Known rows, with every way that one mark hangs from another:
Z152{Z116{Z247 Z523{Z236} Z739 Z831}}: .30  .04  .05  .13  -.03  -.03  -.19  .16  .09  .03  .01  -.32  .07  -.07  -.08  .25  .10  -.03  .07  .01
Z116{Z831}: -.24  -.06  -.13  -.13  .15  .17  -.37  .08  .04  .00  -.16  .08  .16  .15  .08  -.21  .03  .04  -.25  .23
Z236{Z523{Z116{Z831}}}: -.10  .28  -.20  -.32  .27  .28  -.28  -.09  -.03  .13  .00  -.01  .16  -.07  .04  -.14  -.04  .31  -.19  .01
Z863{Z247}: -.32  .36  .01  -.47  .24  -.02  -.17  -.03  -.27  -.16  -.08  .16  .20  .54  .12  -.10  -.08  -.04  -.57  .34
Z152{Z116{Z523 Z831}}: -.03  .01  -.05  -.20  -.01  .27  -.53  .11  .09  -.04  .06  -.13  .18  -.01  .21  -.12  .10  .03  -.08  .29
Z831{Z116{Z247 Z523}}: -.18  -.09  .16  -.29  .24  -.03  .28  -.01  .07  -.13  .15  .07  -.32  .06  .03  -.35  -.06  -.26  .12  .03
Z116{Z247 Z523{Z236} Z739 Z831}: .45  -.40  -.01  .37  .05  -.25  .12  .26  .22  .10  .05  -.27  .11  -.14  -.18  .37  -.09  -.07  .11  -.22
Z739{Z116{Z523}}: -.24  .12  .16  -.13  -.23  .36  -.27  .19  -.25  -.14  -.15  .35  .07  .11  .25  -.17  -.08  -.07  -.14  .34
Z236{Z523{Z116{Z247}}}: -.16  .35  -.04  -.29  .16  .13  -.08  -.09  -.07  .09  -.11  .02  .02  .05  -.09  -.17  -.15  .23  -.11  -.03
Z236{Z523}: -.28  .31  -.03  -.21  .22  .17  -.33  .00  -.02  .02  -.33  .15  .06  .22  .07  -.15  -.11  .16  -.31  .06
Z739{Z116{Z152 Z523 Z831}}: -.07  -.27  .06  .12  -.34  .36  -.21  .22  -.10  -.03  -.01  .21  .13  -.13  .32  -.08  -.03  .20  .05  .10
Z739{Z116{Z247}}: -.36  .26  .30  -.04  -.27  .21  -.07  .17  -.31  -.09  -.38  .30  -.08  .27  -.03  -.19  -.12  -.03  -.11  .26
Z523{Z116{Z152 Z247 Z739 Z831} Z236}: .38  .10  -.20  .20  -.05  -.26  .47  -.27  -.08  .16  .16  -.13  -.07  -.18  -.30  .21  .26  .00  .15  -.29
Z116{Z152 Z523}: -.13  -.33  -.03  .06  -.26  -.01  .01  .05  .13  -.16  .00  .23  -.01  .04  .26  -.18  -.04  .02  .10  .06
Z116{Z152 Z247{Z863} Z523 Z739 Z831}: .02  -.70  .25  .54  -.24  -.26  .17  .18  .30  .02  .12  -.31  .01  -.32  -.03  .41  -.42  .23  .47  -.35
Z523{Z116 Z236}: .04  .50  -.23  -.28  .08  -.07  .19  -.46  -.24  .08  .10  .19  -.03  .15  -.16  -.17  .32  -.30  -.22  .14
Z152{Z116{Z247{Z863}}}: -.45  .35  .33  -.14  -.14  -.01  -.25  -.11  -.08  -.07  -.24  -.08  -.13  .28  -.11  -.14  -.13  -.09  -.03  .25
Z116{Z152 Z247 Z523{Z236} Z739 Z831}: .53  -.63  -.03  .63  -.20  -.35  .34  .21  .28  .11  .09  -.26  .01  -.27  -.10  .43  -.04  .12  .33  -.45

Rows:
.06  -.66  -.16  .16  -.17  .09  -.15  .14  .28  .00  .15  .00  .17  -.18  .30  -.11  -.04  .22  .13  -.06 | Z116{Z152 Z523 Z831}
-.40  .02  .36  .07  -.25  .23  -.19  .09  -.20  .05  -.24  .10  .03  .08  -.04  -.09  -.30  .07  -.04  .15 | Z739{Z116{Z247{Z863} Z831}}
.15  .05  -.09  -.11  -.02  .15  -.42  -.02  .09  .05  .07  -.15  .15  .02  .13  -.04  .19  -.07  -.13  .19 | Z152{Z116{Z523{Z236} Z831}}
.01  .24  -.20  -.12  .21  .21  -.14  -.05  -.03  .08  .01  -.05  .10  -.20  .05  .10  .02  .40  -.04  -.15 | Z236{Z523{Z116{Z152 Z739 Z831}}}
.13  .60  -.22  -.16  .15  -.12  .24  -.36  -.28  .00  .08  .14  -.04  .05  -.20  .13  .36  -.29  -.17  .08 | Z523{Z116{Z739} Z236}
-.01  -.10  -.03  -.14  .16  -.07  .36  -.23  .04  -.09  .24  .19  -.33  -.02  .18  -.24  .21  -.26  .09  -.11 | Z831{Z116{Z152 Z523{Z236}}}
.31  -.55  -.03  .21  -.06  -.20  .05  .11  .29  .19  .08  -.17  .14  .01  -.11  -.06  -.16  -.08  .03  -.13 | Z116{Z247 Z523{Z236} Z831}
.09  .39  -.10  -.16  -.02  -.23  .37  -.40  -.17  .13  .06  .09  -.11  .16  -.34  -.17  .18  -.27  -.09  .02 | Z523{Z116{Z247} Z236}
.14  -.11  .09  .10  .15  -.26  .59  -.06  .05  -.10  .17  .01  -.42  -.11  -.04  .06  .12  -.23  .28  -.29 | Z831{Z116{Z152 Z247 Z523{Z236} Z739}}
.13  .01  .09  .04  -.03  .08  -.31  .28  .10  -.06  .00  -.31  .08  -.09  -.01  .18  .01  .08  .11  .10 | Z152{Z116{Z247 Z523 Z739 Z831}}
-.09  .33  -.22  -.28  .22  .19  -.10  -.03  -.16  -.06  .14  .00  .11  -.15  -.05  .02  .17  .06  -.05  .20 | Z523{Z116{Z739 Z831}}
.08  .01  -.02  -.01  .25  -.11  .40  -.13  -.02  -.16  .22  .12  -.35  -.13  .13  .06  .26  -.26  .14  -.18 | Z831{Z116{Z152 Z523{Z236} Z739}}
.35  -.30  .10  .53  -.29  -.45  .48  .10  .13  -.05  -.06  -.03  -.17  -.05  -.13  .36  -.03  -.07  .31  -.34 | Z116{Z152 Z247 Z523{Z236} Z739}
-.55  -.17  .38  .23  -.37  -.31  .26  -.19  .02  -.04  -.27  .08  -.26  .23  -.15  -.14  -.36  .04  .19  -.10 | Z116{Z152 Z247{Z863}}
.38  -.23  -.20  .21  .19  -.04  -.15  .18  .14  .02  .11  -.11  .22  -.16  .08  .36  .10  -.10  -.09  -.05 | Z116{Z523{Z236} Z739 Z831}
.01  .28  -.09  -.16  .26  .15  -.12  .03  -.02  .12  -.04  -.14  .10  -.12  -.11  .07  -.10  .33  -.05  -.12 | Z236{Z523{Z116{Z247 Z739 Z831}}}
